Each row was made from one small tree. The marks that hang from a mark follow it in brackets, in the order of their numbers. Every link used is in the known rows. Write each row's tree.
Known rows
Q_592{Q_470{Q_258{Q_797} Q_381 Q_485 Q_768} Q_977}: [ 0.55,  0.18, -0.62,  1.58,  0.95,  1.13, -0.10,  0.85, -2.57,  0.43,
  1.41,  0.23,  1.56,  1.46, -0.43,  0.19,  5.59, -0.12,  0.79,  0.64,
  1.76,  0.23, -0.70, -0.82,  0.58, -1.33,  1.41]
Q_592{Q_470{Q_258 Q_768} Q_977}: [ 0.29,  0.45, -0.67,  1.04,  0.42,  0.65,  0.49,  0.45, -4.14, -0.63,
  0.48,  0.54,  0.33,  0.75, -0.30,  0.26,  4.49, -0.08,  0.28,  0.00,
  0.07,  0.04, -0.21, -0.69, -0.08, -0.32,  1.10]
Q_977{Q_592{Q_470{Q_258{Q_797} Q_381}}}: [ 0.42, -1.29, -0.62, -0.08,  0.93,  0.26, -0.59,  1.00, -0.04,  0.12,
 -0.70, -0.58,  0.62,  0.68, -1.78,  0.37,  2.03, -0.35, -0.25,  0.07,
  0.11,  0.03, -0.70, -0.38,  0.59, -1.42,  0.64]
Q_977{Q_592{Q_470}}: [ 0.18, -1.30, -0.37, -0.56,  0.10, -0.30, -0.22,  0.00, -1.18, -0.78,
 -1.46, -0.19,  0.73,  0.46, -0.98,  0.22,  0.25, -0.10, -0.80, -0.24,
 -1.00,  0.05, -0.15, -0.86, -0.14, -0.46,  0.36]
Q_695{Q_592}: [ 0.14,  0.11,  0.08,  0.68,  0.31, -0.30,  0.02,  0.27, -0.11, -0.30,
 -0.20, -0.42,  0.85,  0.55, -0.15, -0.02,  0.93, -0.26, -0.07,  0.30,
 -0.09, -0.18, -0.49,  0.24,  0.32,  0.32,  0.09]
Q_768{Q_470{Q_258{Q_797} Q_381}}: [ 0.72, -0.51, -0.20, -0.43,  0.77,  0.61, -0.64,  0.61,  0.71,  0.29,
  0.52, -0.85,  0.58, -0.41, -0.99, -0.26,  1.50,  0.23,  0.40, -0.44,
  0.78, -0.26, -0.74, -0.27,  0.53, -1.33, -0.15]
Q_695{Q_592{Q_470{Q_381}}}: [ 0.60, -0.62, -0.34,  0.78,  0.62,  0.54, -1.07,  0.59, -2.08, -0.05,
 -0.88, -0.81,  0.81,  1.11, -0.39,  0.01,  2.09, -0.46,  0.05,  0.06,
 -0.11, -0.18, -0.70, -0.37,  0.46, -0.78,  0.54]
Q_258{Q_470{Q_381{Q_978} Q_592{Q_977} Q_768}}: [ 0.00,  0.94, -0.30,  2.30,  0.84,  0.30, -0.58,  1.52, -4.58, -0.17,
  0.99, -0.24,  3.16,  3.60, -0.13, -0.17,  3.53,  0.68,  0.20,  1.47,
 -0.03,  0.49, -1.26, -0.46,  1.19, -0.59,  0.87]
Q_470{Q_592{Q_977}}: [-0.27,  1.04,  0.06,  1.54,  0.31, -0.52, -0.07,  0.38, -0.31, -0.44,
  0.18,  0.42,  1.59,  1.21,  0.03,  0.03,  2.21,  0.00, -0.14,  1.08,
 -0.13, -0.13, -0.40, -0.15,  0.13,  0.18,  0.56]
Q_381{Q_470{Q_258 Q_592 Q_768} Q_978}: [ 0.41,  0.27,  0.09,  1.79,  0.60,  0.32, -0.52,  1.54, -3.79, -0.85,
  2.98, -0.15,  1.61,  1.66,  0.88, -1.12,  3.21,  1.21,  0.09,  1.25,
  0.59,  0.59, -0.87,  0.31,  1.20, -0.27,  1.10]
Q_381{Q_470{Q_485 Q_592 Q_768}}: [ 0.32,  0.25,  0.55,  1.18,  0.01,  0.09, -1.07,  0.39, -1.76, -0.74,
  3.02,  0.21,  2.66,  2.04,  0.94, -0.80,  2.36,  1.44,  0.51,  1.36,
  1.35,  0.29, -0.62, -0.39,  0.71, -0.06,  1.00]
Q_381{Q_470 Q_978}: [ 0.41, -0.42, -0.28,  0.42, -0.10,  1.24, -0.48,  0.62, -2.47, -0.65,
  0.59, -0.37,  1.17, -0.68,  1.08, -0.91,  1.06,  0.54, -0.93,  0.10,
 -0.75,  0.86, -0.51, -0.52,  0.44, -0.16,  0.45]
Q_258{Q_470{Q_381{Q_978} Q_485 Q_592 Q_768} Q_797}: [ 0.36,  0.16, -0.06,  1.74,  0.81,  0.70, -0.25,  1.54, -1.89,  0.82,
  2.44, -0.73,  4.22,  3.10, -0.24, -0.24,  2.06,  0.88,  0.72,  1.76,
  1.79,  0.77, -1.33, -0.27,  1.51, -1.14,  0.70]
Q_977{Q_592}: [-0.18, -0.73,  0.02, -0.25,  0.23, -0.96, -0.20,  0.11,  0.56, -0.60,
 -0.72,  0.02,  0.57,  0.80, -0.87,  0.13, -0.25,  0.13, -0.63,  0.13,
 -0.61, -0.04, -0.28, -0.21,  0.18, -0.04,  0.03]
Q_381{Q_470{Q_258{Q_797} Q_592{Q_977}} Q_978}: [ 0.34,  0.63, -0.45,  1.92,  0.63,  1.13,  0.07,  1.57, -1.27, -0.53,
  1.72, -0.25,  2.63, -0.26,  0.34, -0.55,  4.31,  0.26, -0.73,  1.19,
 -0.07,  0.79, -1.14, -0.19,  0.88, -0.32,  1.12]
Q_258{Q_470{Q_381 Q_592 Q_768}}: [ 0.18,  0.42, -0.02,  1.18,  0.69,  0.06, -1.04,  1.16, -2.75,  0.08,
  1.34, -0.44,  2.33,  3.49, -0.74,  0.21,  1.85,  0.78,  0.93,  1.13,
  0.64,  0.00, -1.00, -0.08,  1.10, -0.69,  0.50]
Q_695{Q_592{Q_470{Q_258 Q_485} Q_977}}: [ 0.59,  0.90, -0.30,  1.51,  0.51,  0.30,  0.71, -0.01, -1.55, -0.55,
 -0.04, -0.05,  1.14,  0.13, -0.08,  0.13,  5.25, -0.53, -0.41,  0.69,
  0.60, -0.29, -0.61, -0.94,  0.09,  0.01,  1.19]
Q_470{Q_485}: [ 0.17,  0.33,  0.37,  0.27, -0.10, -0.16,  0.22, -0.42,  0.79,  0.22,
  0.85,  0.18,  0.53,  0.28,  0.52, -0.24,  0.68,  0.30,  0.03,  0.62,
  1.23, -0.07,  0.05, -0.42,  0.08, -0.05,  0.26]
Q_592{Q_470}: [ 0.40, -0.67, -0.44, -0.35, -0.17,  0.78, -0.01, -0.14, -1.95, -0.21,
 -0.76, -0.22,  0.17, -0.42, -0.11,  0.12,  0.52, -0.27, -0.20, -0.44,
 -0.46,  0.05,  0.09, -0.80, -0.34, -0.42,  0.34]

Write each row's tree
[ 0.59,  0.08, -0.67,  2.03,  1.06,  1.27,  0.14,  1.25, -3.79,  0.45,
  1.45,  0.02,  1.77,  1.52,  0.14, -0.34,  5.55,  0.07,  0.37,  0.88,
  1.52,  0.63, -0.77, -0.81,  0.89, -1.48,  1.52]  Q_592{Q_470{Q_258{Q_797} Q_381{Q_978} Q_485 Q_768} Q_977}
[ 0.06,  1.38, -0.05,  2.80,  1.36, -0.31, -0.62,  1.63, -1.77,  0.23,
  0.95, -0.10,  0.55,  2.15,  0.14, -0.63,  4.71,  0.10, -0.09,  1.76,
  0.68, -0.03, -0.94,  0.38,  1.27, -0.94,  1.15]  Q_470{Q_258 Q_381{Q_978} Q_592{Q_977}}
[ 0.09,  1.01, -0.37,  1.92,  0.70,  0.46, -0.52,  1.17, -2.85, -0.06,
 -0.10, -0.49,  2.69,  2.12, -0.28, -0.02,  3.22,  0.19, -0.51,  1.44,
 -0.46,  0.32, -1.20, -0.70,  0.99, -0.60,  0.72]  Q_258{Q_470{Q_381{Q_978} Q_592{Q_977}}}
[ 0.13,  1.09, -0.24,  1.17,  0.15,  0.72,  0.93,  0.36,  0.89,  0.19,
  0.91, -0.18,  4.26,  0.69, -0.77,  0.67,  2.80,  0.07, -0.14,  1.42,
  0.75,  0.36, -0.94, -1.04,  0.31, -0.06,  0.55]  Q_258{Q_470{Q_485 Q_592{Q_977}} Q_797}
[ 0.63,  0.66,  0.10,  1.57,  1.08,  0.00, -0.25,  0.82, -0.21,  0.10,
  1.54, -0.57,  2.68,  1.11,  0.08, -0.95,  4.02,  0.64, -0.08,  1.37,
  1.50,  0.00, -1.12, -0.70,  0.98, -1.30,  0.67]  Q_768{Q_470{Q_258{Q_797} Q_381{Q_978} Q_485 Q_592{Q_977}}}
[ 0.81, -0.62, -0.38,  1.28,  0.96,  1.10, -0.16,  1.27, -3.11,  0.82,
  1.91, -0.46,  1.10,  1.44,  0.13, -0.56,  3.43,  0.31,  0.72,  0.75,
  2.04,  0.53, -0.63, -0.30,  1.10, -1.71,  1.17]  Q_592{Q_470{Q_258{Q_797} Q_381{Q_978} Q_485 Q_768}}
[ 0.46, -1.02, -0.44,  0.89,  0.60,  0.87, -0.98,  1.08, -5.20,  0.10,
  0.24, -0.40,  0.64,  1.96,  0.44, -0.67,  1.46,  0.30,  0.38,  0.07,
  0.11,  0.50, -0.37, -0.40,  0.76, -1.32,  0.73]  Q_592{Q_470{Q_381{Q_978} Q_768}}
[ 0.41, -0.13, -0.91,  1.40,  1.00,  1.32, -0.34,  1.26, -3.21,  0.27,
  0.60,  0.10,  1.08,  1.23, -0.95,  0.42,  4.99, -0.38,  0.79,  0.04,
  0.62,  0.27, -0.73, -0.42,  0.53, -1.32,  1.15]  Q_592{Q_470{Q_258{Q_797} Q_381 Q_768} Q_977}
[ 0.13,  0.35,  0.67,  2.47,  0.97, -0.74, -1.17,  1.22, -2.71,  0.48,
  2.58, -0.09,  2.03,  4.24,  1.10, -1.24,  2.06,  1.23,  0.89,  2.17,
  2.18,  0.27, -0.73,  0.32,  1.52, -1.05,  0.98]  Q_470{Q_381{Q_978} Q_485 Q_592 Q_768}
[ 0.34,  0.38, -0.38,  0.66, -0.15,  0.72,  0.41, -0.60, -1.93, -0.40,
 -0.51,  0.39,  1.28, -0.21,  0.35,  0.11,  3.25, -0.31, -0.55,  0.24,
  0.10,  0.12, -0.01, -1.62, -0.45, -0.22,  0.91]  Q_592{Q_470{Q_485} Q_977}
[-0.02,  1.18,  0.06,  3.17,  1.54, -0.58, -0.75,  1.97, -3.79,  0.06,
  2.09,  0.17,  1.05,  3.77,  0.27, -0.71,  5.00,  0.70,  0.66,  1.87,
  1.23,  0.13, -1.06,  0.67,  1.54, -0.92,  1.33]  Q_470{Q_258 Q_381{Q_978} Q_592{Q_977} Q_768}
[ 0.54, -1.19, -0.31,  0.45,  0.97, -0.05, -0.60,  0.92, -0.98,  0.14,
  0.99, -0.23,  1.39,  2.09, -1.28,  0.09,  2.86,  0.35,  0.43,  0.56,
  1.48,  0.12, -0.72, -0.47,  0.84, -1.41,  1.00]  Q_977{Q_592{Q_470{Q_258{Q_797} Q_381 Q_485 Q_768}}}
[ 0.58,  0.18,  0.15,  1.92,  0.63,  0.74, -0.06,  1.56, -1.84, -0.21,
  3.92, -0.24,  3.02,  1.42,  0.91, -1.11,  3.47,  1.23,  0.30,  1.72,
  1.88,  0.82, -0.99,  0.05,  1.32, -0.57,  1.24]  Q_381{Q_470{Q_258{Q_797} Q_485 Q_592 Q_768} Q_978}
[ 0.62,  0.61, -0.49,  1.73,  0.79,  0.90, -0.03,  0.58, -3.20,  0.22,
  0.09, -0.03,  0.41,  0.49,  0.48, -0.47,  5.47, -0.17, -0.50,  0.95,
  0.85,  0.18, -0.52, -1.16,  0.56, -1.24,  1.44]  Q_592{Q_470{Q_258 Q_381{Q_978} Q_485} Q_977}
[ 0.42,  0.74, -0.34,  1.31,  0.34,  0.48,  0.62, -0.02, -3.41, -0.45,
  1.22,  0.69,  0.75,  0.92,  0.16,  0.01,  5.13,  0.14,  0.30,  0.58,
  1.18,  0.02, -0.19, -1.00,  0.00, -0.32,  1.35]  Q_592{Q_470{Q_258 Q_485 Q_768} Q_977}
[ 0.46, -0.83, -0.04,  0.55,  0.90, -0.55, -0.84,  0.53, -2.16, -0.20,
  0.75, -0.05,  0.52,  2.55, -0.88, -0.15,  3.08,  0.56,  0.25,  0.72,
  1.30, -0.16, -0.55, -0.60,  0.80, -1.20,  1.12]  Q_977{Q_592{Q_470{Q_258 Q_381 Q_485 Q_768}}}
[ 0.30, -0.35, -0.34,  1.52,  1.34,  0.61, -0.33,  2.05, -2.09,  0.93,
  2.18, -0.43,  0.56,  1.75, -0.25, -0.47,  2.46,  0.37,  1.00,  0.71,
  1.58,  0.60, -0.84,  0.91,  1.47, -1.37,  0.68]  Q_470{Q_258{Q_797} Q_381{Q_978} Q_768}
[ 0.39,  0.76, -0.04,  2.49,  0.67,  0.83,  0.12,  1.53, -2.39, -0.52,
  3.46,  0.14,  3.53,  1.33,  0.90, -0.96,  5.21,  1.01,  0.03,  1.82,
  1.43,  0.89, -1.14, -0.33,  1.17, -0.38,  1.54]  Q_381{Q_470{Q_258{Q_797} Q_485 Q_592{Q_977} Q_768} Q_978}
[ 0.67, -0.44,  0.29,  0.05,  0.36,  0.04, -0.80, -0.12, -1.50,  0.04,
  0.45, -0.70,  1.25,  0.71,  0.85, -1.33,  0.78,  0.91, -0.27,  0.23,
  0.84,  0.06, -0.49, -1.09,  0.61, -1.12, -0.01]  Q_768{Q_470{Q_381{Q_978} Q_485}}
[ 0.25,  0.44,  0.06,  0.88,  0.23,  0.45,  0.58,  0.70, -0.31,  0.31,
  2.37, -0.30,  4.19,  2.04, -0.68,  0.40,  1.49,  0.78,  0.83,  1.35,
  1.63,  0.45, -0.87, -0.42,  0.71, -0.25,  0.46]  Q_258{Q_470{Q_485 Q_592 Q_768} Q_797}
[ 0.27,  1.01,  0.74,  2.18,  1.22, -1.08, -1.05,  1.09, -0.93,  0.59,
  3.37,  0.13,  0.78,  3.96,  0.10, -0.64,  3.88,  1.11,  1.51,  2.10,
  3.13, -0.48, -0.74,  0.68,  1.46, -0.97,  1.18]  Q_470{Q_258 Q_381 Q_485 Q_592 Q_768}
[-0.39,  0.92,  0.16,  1.93,  0.48, -0.81, -0.14,  0.70, -2.42, -0.61,
  1.41,  0.68,  2.00,  2.89,  0.14, -0.14,  2.61,  0.52,  0.67,  1.09,
  0.34,  0.05, -0.45,  0.16,  0.42,  0.17,  0.72]  Q_470{Q_592{Q_977} Q_768}
[ 0.40,  1.13,  0.57,  2.31,  1.19, -0.69, -0.66,  1.17, -0.23,  0.78,
  2.20, -0.34,  0.51,  2.35,  0.63, -1.02,  3.35,  0.72,  0.26,  2.42,
  2.44, -0.17, -0.79,  0.40,  1.51, -1.17,  1.13]  Q_470{Q_258 Q_381{Q_978} Q_485 Q_592}
[ 0.35,  0.42,  0.37,  2.60,  1.47, -0.31, -0.46,  1.95, -0.99,  1.05,
  3.63, -0.33,  2.03,  3.47,  0.25, -0.88,  3.50,  0.94,  1.25,  2.23,
  3.12,  0.38, -1.04,  0.78,  1.88, -1.44,  1.16]  Q_470{Q_258{Q_797} Q_381{Q_978} Q_485 Q_592 Q_768}
[ 0.52, -0.06, -1.08,  1.43,  1.00,  1.63,  0.04,  1.35, -2.71,  0.44,
 -0.42, -0.37,  0.92, -0.18, -0.47,  0.03,  4.63, -0.76, -0.35,  0.26,
 -0.04,  0.55, -0.78, -0.67,  0.57, -1.44,  1.09]  Q_592{Q_470{Q_258{Q_797} Q_381{Q_978}} Q_977}
[ 0.19,  1.11,  0.12,  3.32,  1.54, -0.19, -0.19,  1.92, -1.60,  0.72,
  3.19,  0.12,  2.63,  3.48,  0.28, -0.71,  5.34,  0.64,  0.93,  2.37,
  2.62,  0.43, -1.22,  0.36,  1.68, -1.23,  1.51]  Q_470{Q_258{Q_797} Q_381{Q_978} Q_485 Q_592{Q_977} Q_768}
[-0.11,  1.62,  0.07,  1.85,  0.69, -0.64,  0.33,  0.70, -0.01, -0.33,
  0.94,  0.37,  0.51,  1.00, -0.34,  0.07,  3.94, -0.03,  0.03,  1.27,
  0.55, -0.39, -0.48,  0.27,  0.36,  0.05,  0.88]  Q_470{Q_258 Q_592{Q_977}}
[ 0.36,  1.22,  0.18,  2.58,  0.59,  0.32, -0.20,  1.14, -3.57, -0.89,
  3.31,  0.37,  2.58,  1.92,  1.39, -1.16,  5.57,  1.27, -0.17,  1.97,
  1.26,  0.62, -0.96, -0.44,  1.09, -0.10,  1.65]  Q_381{Q_470{Q_258 Q_485 Q_592{Q_977} Q_768} Q_978}
